What can hang from each mark:
Z784: Z422 Z959
Z459: Z70
Z70: Z104 Z381 Z459
Z669: Z104
Z422: Z381 Z641 Z784
Z381: Z70 Z422 Z959
Z38: Z104
Z104: Z70 Z669
Z641: Z422 Z959
Z959: Z381 Z784

Each row was made from one small tree. The marks that hang from a mark follow it in brackets, in the order of their numbers. Every link used is in the known rows. Write each row's tree.
Known rows:
Z70(Z104(Z669)): [ -7  13   6   4  16  40  22  -6  41 -28   4 -50   1  17  -9 -25  21 -18
  -7  15  14 -45  -8 -15  14  32  16  34 -17   6  -6 -18  -2  23 -10 -21
  13  -1   0   5  16   7   2   9 -13   1  -7   0   8   8 -17 -27  15]
Z422(Z381 Z641 Z784): [ -1   9  -8 -25   6  29  15  -3  31 -41 -18 -15   6 -12  -9   0  32   5
   3 -10  14 -17 -23  -8  23  19  44  22 -18   6 -11 -13  10 -31   7   6
  -1  23   9   7  -4  16 -15 -41 -19 -11 -29 -15  -8   7 -18 -34   9]
Z381(Z70 Z422(Z641 Z784) Z959): [ 11   0 -20 -25  -8  45  16  15  18 -30  -9  -2  18  -5  -6  -6  30  31
 -14 -20  28 -41  13  14  15   4  21  17 -20  14  -8 -20  19 -38   0   4
 -14  15  22   2  -1  11 -26 -59   0  -1 -30   4  -8  -5 -13  16  13]
Z959(Z381(Z70(Z459))): [ 34   2   3   3   7  36  15 -11  21   1  -1  -2   6  18  -3  -9  35  10
   0   8  15 -55  -9  -8   1  20  30  29 -20  25 -14 -13  -5  23  -2  -5
   4  -5  11  20 -10  13 -12  -4 -17  15 -17  11 -42 -11 -17 -38   6]
Z104(Z70(Z459) Z669): [  9 -23  -8   4  20  41   7 -13  24 -11  -8 -59  -5  19  -4 -15  28  -8
  -2  12  13 -24  -5  -8  20  27  18  37 -15  13  -5 -29  -1  38 -17 -23
  13  -8   0  13   9  11   4  23 -10   0   6  -5  16 -13 -32 -29  20]
Z38(Z104): [  2  -5  10  12   9  39  20  18  30 -23 -12 -38   5  22  -8 -20  31  15
 -13  10  21 -41 -10 -23   7  18  13  27 -11   7  13  -9  -5  21   2 -16
  15  -6   3 -17  18  11  -7  -5  -7  -4 -15  12  -4  10 -21 -32   9]
Z669(Z104(Z70(Z381(Z959) Z459))): [ 11 -19   0  14   7  50  11   6   7  -3  29 -47   2   4  -7  -5  32  17
  -8  21  21 -42  -4   5  11  32  10  32 -27   0  14 -12   5  28  -3 -31
  13  -9   1   3  15   7 -14  11  -9  -1  -4 -13 -15 -23 -18 -12  29]
Z70(Z104 Z459): [  5  31   4   1   9  39  15  -8  26 -16  10 -39   5  14 -14 -12  32 -10
   0  21   8 -52 -25 -17   8  37   8  31 -25  19  -7 -12   5  26 -10 -18
  14  -4   2   7   0   4  -2  -1 -24   5  -2  -7 -18  -3  -6 -26  18]
Z381(Z70): [ 10  -9  -1  -4   1  41  24   0  16 -20  -2 -17  12  14 -10 -12  22  11
 -10   8  21 -35  -4 -13   1  27  18  21 -17   9   5 -15 -10  19   0  -6
   3  -1   9   1  16   9 -13  -3 -10  -6 -25  15 -10  -4 -32 -22  10]
Z104(Z70 Z669): [ -3 -33   0   4  16  42  18 -11  28 -23 -12 -55  -3  21  -4 -23  17  -6
  -8  12  20 -19   0 -11  14  27  26  33 -10  -3  -6 -23  -9  34 -18 -24
  11   1   1   6  27  14   0  20  -5  -4   0   5  25  -7 -38 -34  20]
Z669(Z104(Z70)): [ -1 -35   1  10   8  43  25   9  12 -23  23 -49   0  10  -7 -20  28  14
 -10  23  16 -26  -6 -11   1  37  22  30 -22 -10  10 -14   3  27 -10 -24
  11 -12   4 -10  24  16 -11  16  -5 -14  -2   2   3 -15 -38 -27  21]
Z459(Z70(Z104 Z381(Z422 Z959))): [-32  16  10  -4  -5  59  29  11  23 -22   9 -36   8  15 -14  -4  20   9
 -12  14  16 -50   9   6   9  26  13  27 -20   7  -3  -9  -1  15 -19 -41
   4   0  10  20  32   0 -28  -8  -9  -2 -18  -6 -23  -4  15   1  29]
Z70(Z459): [ 12  -4   3   4   5  38  12  -7  27 -15  -2 -36   5  17 -14  -3  31 -16
  -4  18  11 -49 -23 -14   5  32  11  30 -21  20   2 -13   0  30 -10 -13
  10  -2   1   1   4   9  -5  -1 -22  -4  -6   5  -9   1 -22 -27  17]
Z641(Z959(Z381(Z70))): [ 19   2   6  -7   8  29  23 -13  13  -2  -2  -8  -1  17 -12 -12  25   4
   4  10  21 -51  -2 -14  -8  20  38  26 -16  15  -5  -5 -10  21   6  -1
  -9  -3   3  11  11  15 -20 -14 -13  10 -14  27 -37   5 -11 -38   6]
Z459(Z70(Z104(Z669) Z381(Z959))): [-26  11  10   4  11  51  22  -3  47 -24  -1 -52   5  14  -9 -14  17  -4
 -13  19  27 -45   5  -9  25  29  10  31 -17   5  -1 -17  -7  23  -6 -36
  14   2   1  39  33   4 -11  14 -12   3 -20 -13  -2   5   8 -14  21]
Z70(Z104 Z381): [-16  31  17   1   7  41  25  -7  25 -21   7 -37   9  11 -16  -2  21  -8
  -5  28  15 -51  -8 -15   6  36  12  30 -23  -6  -1   0  -9  19  -8 -21
  13   5   4  10  25   2  -7   0 -21   6 -14  -2 -21  -2  -6 -29  20]
Z422(Z641 Z784(Z959)): [  9  11 -10 -19  17  26  10   8  33 -33 -20 -21   7  -3 -12  -6  26  16
 -14  11  23 -22 -17 -12  14  17  15  17 -18  19  -1  -3  11 -19   7  -6
  -3  13   3   4   8  14  -9 -47 -13  -4 -22  -9   0  10  -6 -34   7]
Z784(Z422(Z641)): [ -3  10  -3  -9  29  47  11   9  25 -32 -12  -6  14   8  -7  -3  21   1
 -23  24  10 -31  -6  -5   5  17  21  30 -13   9   1  -9  20  10   5  -1
   9 -12   6  -8  15   9  -3 -18 -10  -6 -13   4  -6   3 -20 -41   8]
Z70(Z104 Z381(Z959(Z784)) Z459): [ -5  41   7  12  10  39  17  -3  28 -17  16  -4   0  12 -11   1  31   6
   2  23  21 -75  -9  -2  16  31  -8  19 -20  21  10  -6  -1  16   6 -23
  18   3   5  13   7  -3 -20  -8 -24  20  -4 -12 -20  -1  26   7  23]
Z381(Z70(Z104) Z959): [  3  16   0  -2   0  42  24  -1  20 -24  23 -17  16  14  -9 -16  24  20
  -8   7  35 -51   2 -11   6  26  16  25 -26   9  -2 -18  -4   8   6 -11
   1   2  10   5   8   5 -19  -8  -4   8 -20   8 -22  -7 -11  -2  15]
Z641(Z422(Z381) Z959(Z784)): [-13   4   0  -2  23   3  15 -13  10 -28  -5 -18 -15   9 -20   4  16  -4
  16   1  18 -55  -8 -24   4  21  31  20  -8  13  29  -5  -2  10   0   4
   4 -13 -12   6  15   4 -21  -2 -18   1  10   6 -16  18   6 -18  12]
Z959(Z381(Z70 Z422(Z641)) Z784): [ 13   8  -1 -10  -5  34  24  10  20 -22  -2  21   8  10   6 -14  32  34
 -13   4  13 -59  14   5   0  12  28  18  -8  21  -6 -15  12 -18  -9  -2
  -5   4  23   5   1  15 -36 -49 -11  18 -28  14 -27   0   7 -17   6]
Z459(Z70(Z104(Z669))): [-25   6   9   2  12  42  21   0  46 -32   0 -54   4  20 -11 -21  19 -12
 -11  20  15 -32  -3 -21  20  31  17  28 -15  11  -9 -21  -1  26 -12 -31
  14  -1   0  28  27  10  -7  17 -16 -12 -16  -8  14   9  -5 -30  12]
Z959(Z381(Z70(Z104(Z669) Z459))): [ 28  23   0  -1  13  40  14 -16  37   0   6 -20  -1  18   0 -23  26   6
   4   4   9 -62   0  -6  17  23  18  41 -23  26 -25 -23   1  22  -4 -13
   7   2   4  24  -9  10  -7   5 -15  26 -15   0 -28 -18  -7 -34   9]
Z641(Z422(Z381(Z70) Z784) Z959): [  5  -2 -11 -17  20  10   9  -7   3 -20  -8 -15  -9  -9 -22   4  15   4
  26 -18  24 -33  -4 -11  15   5  40  15 -19  10  14 -10  -3 -13   4  10
 -12  -5 -10  13   7   8 -21 -20  -8   3 -14   4 -17  -1 -25 -19   5]
Z104(Z70(Z381(Z422(Z641))) Z669): [-12  -7  -9  -4  11  52  10  -2  28 -19 -21 -55   8   1  -4  -9  18   1
 -20   8   7 -21  15  13  21  22  28  36  -6   1  -1 -23   8   5 -30 -22
   2   7  10   6  28  13 -12 -11  -5   5 -11  -4  11 -15 -28 -22  23]
Z641(Z422 Z959(Z381(Z70) Z784)): [  7   2   4   0  22  -2  19  -3   1 -13  -2  11 -13  20 -12  -8  16  15
   8  17  26 -67  10 -20  -5  17  27  11  -7  20  17   0 -12  12   1   4
  -2 -16  -4  17  18   9 -27 -14 -18  16  -2  19 -29   8  10 -21   5]
Z38(Z104(Z669)): [  3 -13   5  14  14  43  15  11  50 -25 -14 -51  -3  20  -2 -28  27   3
 -11   6  21 -45  -2 -22  21  14  11  33  -7  12  14 -18  -6  20  -8 -21
  16  -6   1 -16  21  10   1   8   2   2 -13   9  16   9 -30 -33   9]
Z422(Z381(Z959) Z784): [  5  -8  -8 -15   0  40  20  -8  26 -38  -6 -13  -5  -2  -8  -3  25  11
   8 -19  34 -28 -15  -9  17  17  39  22 -20   7  -4 -12  -6 -14  14  -3
  -2  15   0   6   1  11 -17 -19  -6  -7 -16  -1  -8   6 -17 -16  17]
Z784(Z422(Z641) Z959(Z381(Z70))): [ 34  13  -7 -20  39  45  14   3  22 -11 -11  22  12   1  -1  -7  21  45
 -24  17  19 -40   6  -2   0   7  29  38 -16  25 -11  -2  13   7  18  -8
  -7 -14   3   4   3  10 -12 -28  -1  17 -24  12 -40  -9  -6 -66  -9]
Z104(Z70(Z381(Z959) Z459) Z669): [  8 -17  -7  10  14  53   7 -11  32  -7  -4 -52  -2  12  -6  -6  24   1
  -7   7  23 -37   5   2  26  28  11  37 -15   8  -2 -22  -9  33 -11 -27
  11  -5   0  24  21   2  -4  18  -4  11   0  -8   1 -20 -22 -16  25]

Which tree is each row?
[ 12   6  -6 -20  -2  39  20   6  29 -25 -19 -11   4   0  -2  -8  33   9
  -8  -1  10 -38  -7   2  14  14  35  22  -9  12 -20  -8  19 -28 -15   1
  -7  13  12  -2   1  20 -21 -55 -13   4 -15   4 -23   5  -8 -29  13] -> Z959(Z381(Z422(Z641 Z784)))
[-14  28  10  10  12  40  26  -2  44 -27  12 -20  -3  14  -5 -12  19   1
  -3  16  28 -69   9  -7  26  28  -1  22 -12   5  10 -13  -6  10   1 -25
  15   2   3  13  24  -3 -14  -1 -12  16  -9 -12  10   7  19   5  20] -> Z70(Z104(Z669) Z381(Z959(Z784)))
[  2 -25   0  15  21  46  10  11  35 -24 -17 -59  -7  20   1 -28  27  20
 -12   5  24 -21   2 -17  25  14  17  30  -7   6   9 -24  -2  31 -11 -26
  17  -8   1  -9  27  10  -5  17   4   1  -8   7  22  -8 -38 -34  16] -> Z38(Z104(Z70 Z669))
[ -1  36 -12 -30  10  35  19  -4  21 -37  -4   3  12 -14  -5  -3  29  18
   7 -19  15 -25 -13   2  24  15  42  22 -25  13 -14 -19   9 -41  14   3
  -5  27  10  19 -12   8 -22 -45 -16   6 -44 -18 -21 -12 -12 -21   3] -> Z422(Z381(Z70(Z104)) Z641 Z784)
[ 11   1  -6 -13  -7  46  18   6  19 -21  -5 -20  18   3  -5  -8  27  18
 -22  -2  12 -39   8   6   2  15  27  22 -13  14  -1 -22  12 -10 -14  -4
  -6   6  24  -5  11  13 -20 -38  -5  -3 -29  16 -12  -9 -28  -9  13] -> Z381(Z70 Z422(Z641))
[  5   3  -9 -17   3  36  22  -1  25 -35   0  31  13  -2  -2  -1  29  35
 -10 -14  31 -49   0   2  13  15  41  14 -11  23   4 -27   2 -20  27   7
  -1  17  20  12  -3  10 -30 -32 -12   7 -35  -1 -12   7   6  -7   5] -> Z422(Z381(Z70 Z959(Z784)) Z641)
[ -3   6  -5 -13   2  36  12   4  21 -23 -12 -41  14   6 -18 -10  26 -19
 -14   6  10 -38  -5  -2  -1  20  28  26 -12  12   0 -13  16   0 -16  -7
 -11   2  10  -8  18   9 -14 -40 -11  -8  -1  19 -10  18 -10 -19  18] -> Z381(Z422(Z641(Z959)))
[  4  -1  -7  -9  19  12   8 -17   1 -16  -3 -27   0  -1 -21   5  13   0
  13 -10  20 -43   5 -17   1  14  46  25 -19  15  15 -12  -9  15  -2   6
  -9  -9  -6   7  15   5 -17  -3 -12   3  -6  15 -25  -1 -24 -29   6] -> Z641(Z422(Z381(Z70)) Z959)
[ -5 -16  -1  -2  -3  62  22   1   6 -14   1 -43   3  14  -8  -2  23  17
 -14   4  25 -33  18  14   2  23  24  29 -15  -5   7 -12  -9  18 -22 -26
   1   0   8  -2  31   2 -20  -2   1   5  -1  10 -13 -25 -18  -5  34] -> Z104(Z70(Z381(Z422 Z959)))
[  3  -6  -7   7  10  49  12  -6   8  -3  -1 -44   6  14 -11   3  29  14
  -3  14  26 -33  -7   2  12  29  14  27 -21   4   1 -12  -9  37  -7 -23
   8  -4   3  13  17   2 -12  10 -13   8   0  -9 -17 -24 -15 -14  28] -> Z104(Z70(Z381(Z959) Z459))
[ 18  18 -15   2   8  42  14 -10  37  -8  16 -27   9   9  -8 -19  25   6
  -1  -2  24 -60   3  -3  21  21   8  33 -25  24 -11 -32   0  17   0 -17
   3   0   6  16  -4   1  -5   5  -7  19 -18  -4  -4  -9 -11   1  13] -> Z381(Z70(Z104(Z669) Z459) Z959)
[  0   9  -5 -22  27  51  11  -5  24 -35 -10  -5  10  -5  -7   0  21   7
 -12   3   7 -32 -14  -2  13  13  44  37 -15   7  -1 -13  20   2   6  -1
   4 -10   6  -1   3   7  -4 -17  -9  -1 -16  -3 -21  -1 -24 -54   7] -> Z784(Z422(Z381 Z641))
[ 14 -10 -14 -14  20  60  19  -7  19 -25   6  17   7   2  -5  -2  14  29
  -6 -14  28 -44  10   4   5   9  40  37 -23  10   1 -18   3  13  21   1
  -3 -16  -1  -2   4   2 -13   3   3   9 -20  16 -30 -13 -28 -29   4] -> Z784(Z422(Z381(Z70 Z959)))
[  9  19   1   4  18  42  12  -8  40 -15   5 -51   3  16  -9 -23  25 -23
  -2  16   5 -51 -12 -10  21  30   7  39 -20  22 -11 -26   7  29 -14 -23
  14  -3  -1  13   0   4   2   6 -17   7   0  -6   2   0 -15 -26  17] -> Z70(Z104(Z669) Z459)
[ -3  -7   0  -1  -9  44  28  12  24 -32   8  -6  -3  21  -6  -8  26  14
 -14   6  25 -63   9   0  -2  23   9  14  -9  14  17 -15   5   6 -11 -12
   2  -5   9 -15  18   6 -23 -20  -3  -5   0  12  -2   7   5  15  22] -> Z381(Z422 Z959(Z784))
[ 28  31   5  -6   8  40  21 -13  20   0  12  -9   4  16  -2  -9  33  10
   5  15  11 -66 -13  -7   4  28  23  34 -23  24 -25 -13  -4  20  -2 -15
   9   2   7  15 -12  10 -15  -5 -24  17 -20  -1 -46 -18  -3 -38   7] -> Z959(Z381(Z70(Z104 Z459)))
[-32  13   6   2   4  58  25   5  39 -21  -4 -66   1  15 -10 -12  16 -10
 -12  14   4 -48  12   2  18  28  14  35 -14   8  -7 -17   1  22 -31 -39
  13  -3   2  27  36   5 -14   6  -9   3 -20  -5   1  -8  -1 -15  24] -> Z459(Z70(Z104(Z669) Z381(Z422)))
[-23   0   0 -14  -9  50  16  12  28 -25 -15 -37  21   4 -12   4  25   7
 -30  13  19 -37   4   6  12  21  26  23 -10  10  -3 -12   8  -2 -12 -24
  -1  10  18  18  29  11 -31 -28 -12  -6 -25  -2 -20   6   6  -7  25] -> Z459(Z70(Z381(Z422(Z641) Z959)))
[-11  -8   6  15  16  46  14  14  17 -14 -16 -48  -1  18  -7  -8  29  29
 -13  15  21 -29   1  -7  13  17  13  27 -11  -6  14  -4 -11  28  -6 -27
  15  -5   2  -7  36   5 -13   9  -6   3 -16   0  -8 -20 -23 -33  18] -> Z38(Z104(Z70(Z381)))
[ -4  10  -4 -10  -6  49  18   3  26 -21  -8 -27  19   3 -13  -2  26   8
 -24   6  22 -43   7  11   8  18  19  26 -12   3   3  -7   3  -8 -13 -16
  -3   5  17   0  22   7 -19 -34  -8   3 -15   0 -20   5  -7  -4  29] -> Z70(Z381(Z422(Z641) Z959))
[  5  28 -10 -19  24  62  17  -4  14 -29  18   8   7   3  -4  -4  15  29
  -2  -7  23 -48   8   5   7   9  33  41 -28  11  -8 -15   4  11  19  -9
  -1  -9   2   2   0   0 -15   2   2  11 -20   6 -32 -20 -15 -23   9] -> Z784(Z422(Z381(Z70(Z104) Z959)))
[-11  23   8   3  18  41  21  -7  43 -18   1 -50   4  12 -11 -16  16 -15
  -6  21  11 -50  -1 -10  21  31  12  36 -18   0   0 -11 -12  24 -15 -24
  16   0  -1  15  26   5   2  10 -16  13 -12 -11   0   0 -14 -27  18] -> Z70(Z104(Z669) Z381)
[ -4   1  -1 -10  -6  40  18  11  29 -36   0   0  10  10  -4  -6  30  16
 -24   2  21 -55   7   5   6  17  16  13  -5  19  12 -18  18 -16  -7  -6
   1   6  19  -9   8   7 -27 -42  -8   0  -8   4  -1  11  13  11  21] -> Z381(Z422(Z641) Z959(Z784))
[ -2  16 -12 -11  12  25  13  -7  16 -27  -8  12  12  -5 -10   1  26  10
   3 -10  17 -42  -4  -2   3  15  40  15 -10  25  12 -18   4 -15  17  12
  -8  13   9  12   1   8 -27 -41 -18  -2 -28   9 -12  14   3 -21   4] -> Z422(Z381(Z70) Z641(Z959(Z784)))
[ 15   5 -11 -10  26  11  11   4  20 -27 -14 -32  -7   6 -17  -5  15  21
  -1  17  34 -33  -8 -21  11  17   8  16 -18  17  10   2   1   4  -3 -12
  -1 -12 -12   9  22  10  -9 -16 -11  -2   5  -7  -4  -1 -13 -29  10] -> Z641(Z422(Z784(Z959)))
[  7 -21  -1  17  -1  60  13  12   3   2  25 -61  -1   1  -6  -5  32   9
  -9  15  -2 -49   1  15   4  32  10  38 -26   2  11 -13  12  27 -34 -38
   9 -17   3  -6  18   8 -16   5 -10  -2  -4  -7 -13 -33 -32 -14  31] -> Z669(Z104(Z70(Z381(Z422) Z459)))
[ 28  28   2 -10  -5  51  18  -6  16   1  19 -11   4  14  -1 -14  34  12
   4  -2   2 -68   4   4   0  21  23  35 -25  26 -22 -17   9  14 -23 -21
   3  -3  10  10  -7   8 -19 -16 -15  19 -14   9 -51 -21  -3 -21  10] -> Z959(Z381(Z70(Z104 Z459) Z422))
[  0  30   3   7  18  42  14 -15  41  -4   2 -51   4  11 -11 -11  22 -24
   1  20   3 -56  -8  -5  28  33   2  39 -22  17  -6 -14  -1  29 -15 -30
  18   1  -3  18  10   3   3  14 -20  11  -8 -12  -6  -5  -9 -23  17] -> Z70(Z104(Z669) Z381 Z459)
[ 21  -2  -8  -5   3  42  11 -15  18 -10  -1 -19   9   2  -9  -3  32   5
   9 -14  14 -40 -14  -4   7  21  35  35 -25  24  -5 -25  -5  18   4  -2
   5   6   7  15 -13   7 -12  -3 -15   3 -24   1 -24 -16 -32 -30   7] -> Z422(Z381(Z70(Z459)))
[-33  15  10   0  17  43  24   1  45 -22  -5 -56   4  17 -12 -15  16 -13
  -6  25  16 -39   1 -12  23  31  14  33 -13   5  -3 -12  -8  26 -16 -36
  19   1  -3  34  35   8 -10  15 -17  -2 -21 -12   6   2   2 -29  15] -> Z459(Z70(Z104(Z669) Z381))
[-15  15  -4 -11  30  39  16  15  27 -37  -7  13   8  10  -2  -4  22   9
 -18  26  13 -46  -4  -1   8  16   7  17  -9  12  11  -7  22   1   8   2
  11 -14   9  -8  14   7 -13 -27 -12  -3 -13   3   0   6  -1 -24   3] -> Z959(Z784(Z422(Z641)))
[ 14 -10  -2  -8  -1  46  22 -14  22 -24   7  -7  13   3  -8  -7  24  23
  -1 -21  35 -43   2  -6   6  19  49  31 -22  10   2 -22 -14   7  11  -4
  -2   6   8   6   0  10 -18  -3  -3   1 -29  12 -24  -6 -24 -16   8] -> Z422(Z381(Z70 Z959))
[  5  29  -2   5  12  48  12 -12  45  -6  11 -45   6   9 -11  -6  21 -13
  -3  12  18 -64  -2  -4  25  27  -3  37 -19  16  -6 -17  -2  30  -4 -27
  15   3   0  21   9   0  -2  10 -15  17  -3 -15 -12  -8  -1  -9  23] -> Z70(Z104(Z669) Z381(Z959) Z459)
[  3  -3  -6   4  14  44  10  -7  10  -7  -9 -48   0  14  -9   1  28   1
  -4  20  10 -29 -11  -3   8  34  11  29 -20   6  -2  -7  -7  37 -14 -24
  17   0   2  18  19   2  -9  11 -18   3  -4  -7 -15 -27 -23 -29  21] -> Z104(Z70(Z381 Z459))
[  2   5 -25 -21  -1  35  12  15  13 -19 -16 -14  11  -7 -12  -7  25   3
  -4 -12  13 -31   3   9   7   6  24  14 -16  13   0 -14  19 -30  -7   9
 -23   9   7   1   9   8 -26 -61  -5   0 -21  15  -8   7 -15   2   9] -> Z381(Z70 Z422(Z641(Z959) Z784))
[ 20 -10 -17 -13   6  47  21  13  23 -18  -2 -18   1   3  -8  -7  23  31
  -6  -9  22 -34  10   4  -1  11  10  21 -23  20  -1 -13   1 -11 -12 -14
 -13   3   1  -3   8  10 -17 -32   1   2 -24  15  -9 -13 -20  -9   6] -> Z381(Z70 Z422(Z784(Z959)))
[ 18  17   6  -5  12  39  25 -15  38 -13   9 -17   1  18   0 -31  22  11
   0   9  18 -56   8 -12  15  28  30  36 -16  10 -18 -17 -11  15  -5 -13
   4   3   6  16   5  14 -10   3 -13  18 -22   9 -18  -6 -16 -37   6] -> Z959(Z381(Z70(Z104(Z669))))
[ 12 -28  -1  11   9  44  12   6   7 -11  26 -52  -2  11  -9 -12  33   6
  -8  19   6 -35 -12  -7   4  40  14  33 -28   5   5 -20  11  31 -15 -25
  17 -14   0  -1   8  14 -10  12  -8 -12   1  -8  -4 -22 -34 -27  23] -> Z669(Z104(Z70(Z459)))
[ -9  12   0  -4  -6  43  22  13  26 -28  -3  -3  12   5  -4  -1  26  14
 -24   8  24 -61   8  12   9  18  12  11  -8  10  14 -12   8 -19  -6 -11
   4  10  20   2  19   6 -27 -44 -12   7 -19  -1 -14   6  14  13  23] -> Z70(Z381(Z422(Z641) Z959(Z784)))
[  6  -2  -3  -4  10  15  22  -7  11 -34   7  10  -3   7  -7  -2  15  36
   5 -12  37 -59  11  -6  10  13  32  16 -15  18  20 -19  -4   0   9   2
   4  -8   3  11   7   5 -27  -5  -8   8 -14  -1 -17  -6  -2  -2   8] -> Z641(Z422(Z381(Z70 Z959(Z784))))
